Each row was made from one walk, in order. Every step used is in the known rows, and no mark comes twice. Write each row's walk.
(in the rows, 128 means zero)
Known rows:
genam/dobun/pozub: [ 98 187 134 126 177 130 108 121 140 177 142 123 109 129 168  97 108 117
 134 125 131 136 151 154 113 128 130  16 143 133 124 131 148  99 142 122
 117 120 140 123 132 124]
pozub/kavizun: [121 137 135 142 101 125 129 140 128 157 130 150 133 104 105 103 160 120
 124 147 134 143 143 154 125  93 133 125 104 138 120 121 144 129 111 122
 127 149 124 117 126 125]
pozub/nuziza: [116 136 130 143 128 128 106 121 179 158 165 142 130 140 119 120 115 128
 126 147 134 130 159 117 138 127 139 121 109 125 115 143 158 129 136 131
 126 137 128 120 125 126]
pada/nuziza/kavizun: [111 157 128 151 131 134 115 131 163 129 185 146 148 130 102 108 158 128
 119 126 137 147 119  88 116 103 135 148 114 125 106 128 147 123 150 131
 130 150 130 117 122  94]
genam/nuziza: [103 159 134 145 122 133 102 130 155 156 183 122 107 137  99  97 113 119
 129 127 132 127 154 119 132 125 138 210 106 132 123 136 151 118 149 125
 125 128 129 118 124 129]
kima/kavizun/pozub/dobun/nuziza/pada: [126 120 126 127 168 120 155 115  63 165  46  99 130 117 151 130 106 117
 125 108 135 125 104 117 145 115 120 194 132 131 142 126 142 124 132 133
 118 131 127 109 129  93]
kima/dobun/genam/pozub: [152 131 135 113 155 144 127 150 127 158 148  88 157 151 136 119 123 129
 137 103 127 112 147 152 134 114 140 111 142 133 117 129 137 143 109 170
 108 110 116 110 123 151]
pozub/pada/genam/dobun: [101 161 130 121  91 131 123 132 122  87 135 149 100 108 130 165 115 126
 123 148 124 103 149 181 139 150 109  42 125 139 117 147 102 144 100 144
 118 129 126 121 127 138]
dobun/pozub/nuziza/kavizun/kima/genam: [202  68 119 133 173 131 133 125 149 171 113 154 209 117 181 136 139 146
 129 142 126 171  96 103 105 128 137 146 118 121 135 154 151  93 149 131
 145 103 131 174 133  99]
kima/kavizun/nuziza/pada: [124 124 126 147 115 118 131 102 147 151 165 108 137 112  84 123 107 120
 129 125 135 102  90  90 137 116 122 161 119 136 109 140 139 128 135 121
 124 149 124 106 129 121]
nuziza/kavizun/kima: [188 151 122 154 129 131 114 119  86 166 176 177 145 128  81 113 139 132
 125 123 135 162 107 136 120 125 137 150 110 132 147 144 149  96 131 128
 139 138 127 170 124 104]
nuziza/pada/genam/dobun/pozub: [ 86 142 129 111 184 131 118 131 101 120 134 123 101 117 183 146 121 127
 127 124 124  94 150 141 113 138 121  36 153 123 131 118 110 134 143 123
 123 130 132 130 139 116]
kavizun/nuziza/pada: [100 114 121 150 134 127 119 115 150 146 183 113 125 134  94 125 107 126
 130 124 136 101 130  91 140 144 126 158 115 135 113 129 142 124 138 130
 128 161 128 127 130 150]
pada/nuziza/kavizun/pozub: [117 158 119 142 135 141 119 128 161 130  71 124 141 138 140 110 144 128
 124  85 136 155 102  98 115 106 140 155 117 123 119 135 147 111 138 129
 127 155 137 124 121 102]
pozub/dobun: [116 144 131 135 149 128 115 121 135 165 165 148 131 147 116 132 108 126
 122 148 133 137 155 154 142 129 124 121 108 129 120 141 150 128 128 146
 111 132 125 115 119 135]
kima/pada/genam: [144  89 125 118  77  98 103 136 124  99 164 137 119 112 103 173 120 126
 130 124 125 126 150 164 128 143 140 125 121 121 134 142 105 163 111 118
 120 122 125 112 127 118]
nuziza/pada: [106 117 135 143 139 126 104 125  79 142 185 134 136 122  99 120 126 122
 126 125 135  95 157 141 135 141 129 141 115 134 141 127 137 130 130 125
 127 160 123 120 131 114]
pozub/kavizun/nuziza/pada/genam: [102  89 119 135 102 126 158 143 159 105 119 131 115 103 114 158 152 134
 121 144 127 109 118  91 130 106 121 164 114 128  98 110 111 153 119 129
 134 160 123 131 130 155]
dobun/nuziza/kavizun: [107 142 131 146 155 128 128 136  87 168 202 139 142 117  96 105 167 124
 127 125 135 171 121 101 118 108 146 188 124 130 120 116 155 128 146 120
 135 140 126 122 132  82]
dobun/nuziza/kavizun/pada/genam/pozub/kima: [144 150 136 110 126 134 144 132  54  61  73  87 109 113 174 118 155 129
 126 123 113 160 103 133 132 137 143 216 143 116 165  85 108 141 100  99
 156  97 116 129 136  86]
kavizun/pada/genam/pozub/dobun: [120 155 137 107 123 136 136 124 120  55  58  86  97 146 172 163 106 126
 124 122 117 126 139 182 157 139 123 150 123 115 165 139  98 128  86 134
 113 128 115 122 122 137]
dobun/genam/pada: [102  64 137 127 101 117 120 147 109  47 160 115 163 143 109 114 124 128
 136 127 134  97 147 160 117 136 133  67 127 142 126 128 116 147 108 140
 127 155 129 132 127 107]
kavizun/kima: [191 135 121 155 110 133 100 115 117 164 167 167 129 141  81 120  93 133
 133 123 133 133 144 152 132 144 145 121 107 129 144 143 150  98 124 127
 135 129 133 175 126 133]
nuziza/pada/genam/kavizun/pozub/kima: [137 131 122 111 111 127 112 115  76 106  11 142  98 143 152 127 166 131
 124 110 116 101 112 152 133 133 125 143 132 123 145 102 106 161 104 106
 147 123 132 131 129 111]
kima/nuziza/kavizun/pozub/dobun/genam: [141  84 123 138 173 136 155 150 147 173  58 124 183 149 156 147 141 136
 125 110 134 162 104 121 116 103 122 115 118 127 126 147 144 152 137 181
 112 124 126 120 118 122]
genam/pozub/dobun/nuziza/pada: [107 154 137 130 196 131 148 133  63 148 143  85 109 133 170 106 126 119
 125 124 129 117 158 113 165 135 121 216 128 133 127 106 145 113 120 122
 123 133 115 119 132 114]
kavizun/dobun/pozub/kima: [140 138 125 114 167 127 114 103 129 178 121 133 125 140 178  99  87 130
 135 147 127 139 144 157 113 153 131  91 143 127 124 108 154 107 131  98
 134  96 137 124 129 180]
kavizun/kima/nuziza/pada/genam/dobun: [184 133 119 146 132 140 125 135 131 128 160 151  89 136  92 163  97 136
 126 124 123  99 145 113 139 147 112  46 140 120 138 132 118 116 147 158
 126 101 129 165 128 160]
pozub/nuziza/pada/genam/dobun/kavizun: [ 85 141 132 111 128 125 149 114 147 121 133 145 112 125 108 147 119 126
 122 147 125 132 139  99 131 140 121  24 154 121 122 128 107 150 151 132
 125 125 117 119 136 118]
nuziza/pada/genam: [107  95 125 129 127 129 106 133  96  99 175 141 124 124 107 168 130 135
 125 124 126  86 156 141 129 139 134 141 117 120 131 123 112 159 127 129
 129 152 123 128 130 114]
kima/pada/nuziza/kavizun: [136 130 133 138 100  97 117 136 139 112 175 133 145 107 105 118 158 117
 122 127 137 155 115 103 124 121 124 153 126 131 128 135 130 129 137 119
 124 140 125 101 123  89]
kavizun/nuziza/pada/genam/pozub/kima: [143 131 117 126 132 137 124 117 148  97 115  90  98 131 170 132 105 138
 126 124 113  91 127  98 148 152 132 187 126 119  97  96 123 147 106 106
 147 107 117 131 131 150]
dobun/nuziza/kavizun/kima/pada/genam: [205  88 115 129  99  98 141 138  61 115 166 159 126 100  93 162 146 135
 128 122 127 179 106 111 120 140 143 196 136 122 152 126 115 135 128 114
 147 108 127 167 132  90]
genam/dobun: [102 185 135 135 136 133 102 127 132 173 184 139 111 135  90 105 105 119
 127 128 131 132 151 147 133 126 123  26 134 133 122 136 144 108 138 147
 111 124 130 116 125 136]

Which walk is each row?
[117 179 129 130 107 135 104 114 128 160  42 132 105 158 116  94 163 118
 132  86 131 139 113 159 134 106 138 123 117 135 138 142 137 115 106 114
 123 151 142 122 123 118] : genam/kavizun/pozub
[152 101 137 123 109 139 138 158 136 149  92  99 183  94 148 108 164 129
 129 122 117 138 126 155 140  86 136 160 103 133 111 123 134 109  88 130
 121 120 114 112 129 128] : kima/genam/pozub/kavizun
[140 158 138 135 194 126 111 120 124 172 124 118 102 123 193  88 111 119
 128 150 125 104 159 125 122 153 106  32 153 133 128  95 150 121 154 120
 135  80 131 113 137 134] : genam/dobun/pozub/kima/nuziza/pada
[133 136 118 109 131 140 159 139  80  90  44 118 118 114 167 177 165 129
 126 108 126 148 101 142 128 130 123 212 141 134 127 137 115 155 103 153
 124 126 130 112 125 135] : kima/dobun/nuziza/kavizun/pozub/pada/genam
[172 100 125 146 133 131 139 147  97 169 170 157 175 130  87 107 132 138
 132 126 134 151 103 100 106 119 134 201 116 134 147 137 139 119 156 153
 144 123 126 181 127  98] : dobun/genam/nuziza/kavizun/kima
[ 92 160 117 122  96 137 146 105 227 140 145 132 101 141  71 146  92 132
 131 126 123 168 107  93 119 132 141  19 148 120  84 135 117 139 145 132
 120 113 129 125 130 161] : pada/genam/dobun/kavizun/nuziza
[103 145 123 126 129 132 140 112 179 103  99 121 124 127 198 122  99 124
 133 145 137 109 145 140 124 155 113 109 129 140 108 139 132  97 116 105
 123 149 142 123 126 183] : kavizun/dobun/pozub/pada/nuziza
[143  54 136 126 134 126 111 136  96 146 158 115 180 111 123 111 114 136
 125 151 116  97 141 111 133 159 118 236 117 128 136 104 138 136 152 142
 142  85 119 117 132 124] : pozub/kima/genam/nuziza/pada
[209 141 122 139 124 132 162 143 101 186 127 155 116 120  90 110 143 127
 130 145 134 164 135 116 136 106 132 169 139 134 130 108 156 103 130 151
 132 101 131 159 126 168] : pozub/kavizun/kima/dobun/nuziza
[ 94 127 135 121  83 132 122 131 138  55 110 102  93 135 110 149 106 125
 129 124 123 118 139 143 132 142 134 208 118 116 173 137 100 138 132 129
 128 131 128 128 125 133] : kavizun/pada/genam/nuziza
[109 136 134 139  85 132 116 120 165  71 115 109 128 144 106 118 103 123
 130 123 138 118 143 128 132 143 134 117 120 121 162 131 123 114 129 130
 127 154 135 126 123 127] : kavizun/pada/nuziza
[158  90 125 131 166 129 111 127 141 113 114 127 112 123 204 146 127 137
 128 147 118  90 162 126 112 154 132 124 131 116 119  94 130 170 140 103
 149  89 130 125 139 119] : dobun/pozub/kima/nuziza/pada/genam
[112  84 130 133 130 129 176 159 131 140  90  80 162 104 154 102 152 128
 133 124 130 102 114  93 135 100 122 155 120 144 105 102 125 136 100 133
 134 161 113 135 135 140] : dobun/genam/pozub/kavizun/nuziza/pada
[117 115 126 129  75 129 112 128 122  73 136 153 122 109 131 177 128 132
 124 147 127  97 154 185 135 151 128 135 100 135 118 150 107 162  89 126
 129 147 126 126 127 123] : pozub/pada/genam
[122 149 122 102 175 131 140 124 134 137 119 129 107 127 192 119 130 136
 125 147 117 161 103 108  99 127 122 212 149 118 116 105 129 126 156 100
 143  85 130 123 127 158] : pada/genam/nuziza/kavizun/dobun/pozub/kima
[ 93  94 118 105 184 128 144 120 150 117 117 122 113 136 198 168 105 138
 129 142 127 101 146 105 123 144 120 116 149 115 122 128 119 129 146 112
 126 141 133 130 132 176] : kavizun/dobun/pozub/nuziza/pada/genam
[104  89 133 135 125 131 121 152 145 158 179 121 160 136 100 110 112 131
 136 130 134 115 152 117 116 124 143 172 116 133 122 130 141 150 151 150
 129 127 127 132 129 116] : dobun/genam/nuziza
[102 163 126 120 125 136 108 136 147 130 173 147 100 136  99 152 109 132
 125 125 123 125 149 146 128 123 130  28 138 119 112 132 118 137 133 150
 113 116 131 122 126 137] : pada/genam/dobun
[ 98 140 133 141  90 125 109 132 180  14 158 109 109 149 115  98 120 119
 126 126 135 102 152 115 133 134 128 105 120 133 105 126 128 113 123 117
 128 155 137 119 122 120] : genam/pada/nuziza
[222  99 121 136 118 148 110 130 127 154 128 116 178 130 123 125  97 141
 137  98 117 130 127 154 144 139 148 156 106 126 135 146 143  80 101 137
 129  99 123 169 129 135] : kavizun/kima/genam/pozub
[100 182 131 115 153 128 126 107 140 178 115 134 102 157 144  88 155 117
 136 124 133 147 117 149 120 111 125  90 145 136 124 132 136  93 126  91
 118 142 145 119 127 169] : genam/kavizun/dobun/pozub
[139 132 123 100  90  98 131 125 121 109   4 133  90 145 150 164 157 120
 125 109 121 153 108 171 146 120 115 131 131 125 146 148  96 151  94 124
 111 123 134 108 118 126] : kima/pada/genam/kavizun/pozub/dobun
[166 120 120 135 116 127 138 128  60 121 139 165  94 139  84 137 170 135
 130 123 124 118 122  99 139 130 137 181 135 124 145 107 111 133 131 109
 153 133 136 185 136 102] : dobun/nuziza/pada/genam/kavizun/kima
[117 152 118 117 102 134 120 120 189 119  13 139  93 162 152 143 163 133
 128 106 122 136 115 122 136 101 141 124 121 117 118 146 119 147 114 119
 129 136 141 130 123 124] : pada/genam/kavizun/pozub/nuziza
[112 164 138 128 116 136 139 141 139  77 122 117 100 126 101 157 147 123
 123 125 124 154 102 131 124 117 109  50 145 119 165 142  99 129 138 159
 115 117 124 108 124 134] : kima/nuziza/kavizun/pada/genam/dobun
[162 146 137 123 105 117 119  94 154  84  34 101 136 111 193  93  96 118
 132 147 128 122 103 138 110 135 130 107 139 122 158 110 129 124 127  89
 147  97 136 115 134  82] : dobun/pozub/kima/kavizun/pada/nuziza
[107 153 127 130 149 130 132 123 106 171 192 146 141 135  81 117 137 126
 123 125 136 167 105 133 121 113 123 132 130 132 126 141 143  99 136 132
 114 151 125 109 120 167] : nuziza/kavizun/dobun
[104 136 125 131 108 136 106 138 172 114 172 128  96 135 106 144 116 131
 128 125 123 120 154 119 127 122 144 211 109 117 113 131 124 147 146 128
 128 119 129 125 125 129] : pada/genam/nuziza
[145 150 134 102 162 116 123 111  82 131  94 129 112  92 192 130 110 124
 126 150 114  95 109 145 111 128 110  38 163 123 128 100 112 150 136 108
 138  79 125 112 140  83] : nuziza/pada/genam/dobun/pozub/kima/kavizun
[ 98 131 132 122 118 122 124 124 135 105 129 153 102 142 121 144 187 128
 121 146 124  97 133 100 144 112 119 140 124 123 121 128 107 164 131 118
 134 152 127 122 128 106] : pozub/nuziza/pada/genam/kavizun
[225  85 125 130  64 103 166 164 135 114  58 116 162  99 151 100 132 127
 136 124 130 132 126 122 132 114 130 124 126 138 137 112 115 114  91 126
 139 118 119 170 131 118] : dobun/genam/pozub/kavizun/kima/pada/nuziza
[106 144 143 135 113 124 121 120  72 102 130 125 146 119  97 118 154 116
 125 125 136 156 105 161 122 128 127 145 119 131 188 141 122 114 119 127
 129 164 122 118 126  97] : nuziza/kavizun/pada
[108 145 121 123 119 125 142 116 162 123 155 113 104 110  89 159  98 126
 125 124 124 100  85  85 135 112 108  68 148 126  98 134 108 137 141 145
 115 123 125 109 128 136] : kima/kavizun/nuziza/pada/genam/dobun
[100 180 135 115 120 124 141 104 111 136  78 136 104 131 175 101 163 112
 135 147 134 125 117 184 132 136 104 105 132 155 130 147 121  99  92  85
 122 155 142 117 128 170] : genam/kavizun/dobun/pozub/pada
[108 140 133 130 121 135 142 123 155 126 153 132 103 128  81 151 124 123
 126 125 125 126 140 111 125 136 123  19 151 124 118 124 109 154 152 134
 118 112 120 109 135 133] : kima/nuziza/pada/genam/dobun/kavizun
[105  78 126 119 159 125 161 141 139 174 171 146 192 140 110 134 134 139
 126 150 137 156 106  94 114 110 120  95 140 129 117 142 138 135 149 164
 121 145 121 124 121 157] : pozub/nuziza/kavizun/dobun/genam
[111  70 125 119 132 131 136 138 128 173 180 138 177 149  84 136  91 140
 138 127 136 123 141 145 116 129 135  65 137 130 122 134 134 133 132 159
 112 141 129 129 123 180] : kavizun/dobun/genam
[102  74 128 105 156 130 153 140 171  33 121  89 187 134 178 118 143 134
 129 122 126 145  86  99 104 123 113 113 154 129 106 131 115  81 138 121
 120 134 141 113 125 154] : kima/genam/pada/nuziza/kavizun/dobun/pozub
[179  55 129 134 104 132 143 116 102 157 138 134 187 118  65 120 100 135
 136 123 124 137 114 105 129 161 136 214 121 131 157 139 127 101 157 130
 142 106 120 168 138 121] : dobun/kavizun/kima/genam/nuziza/pada
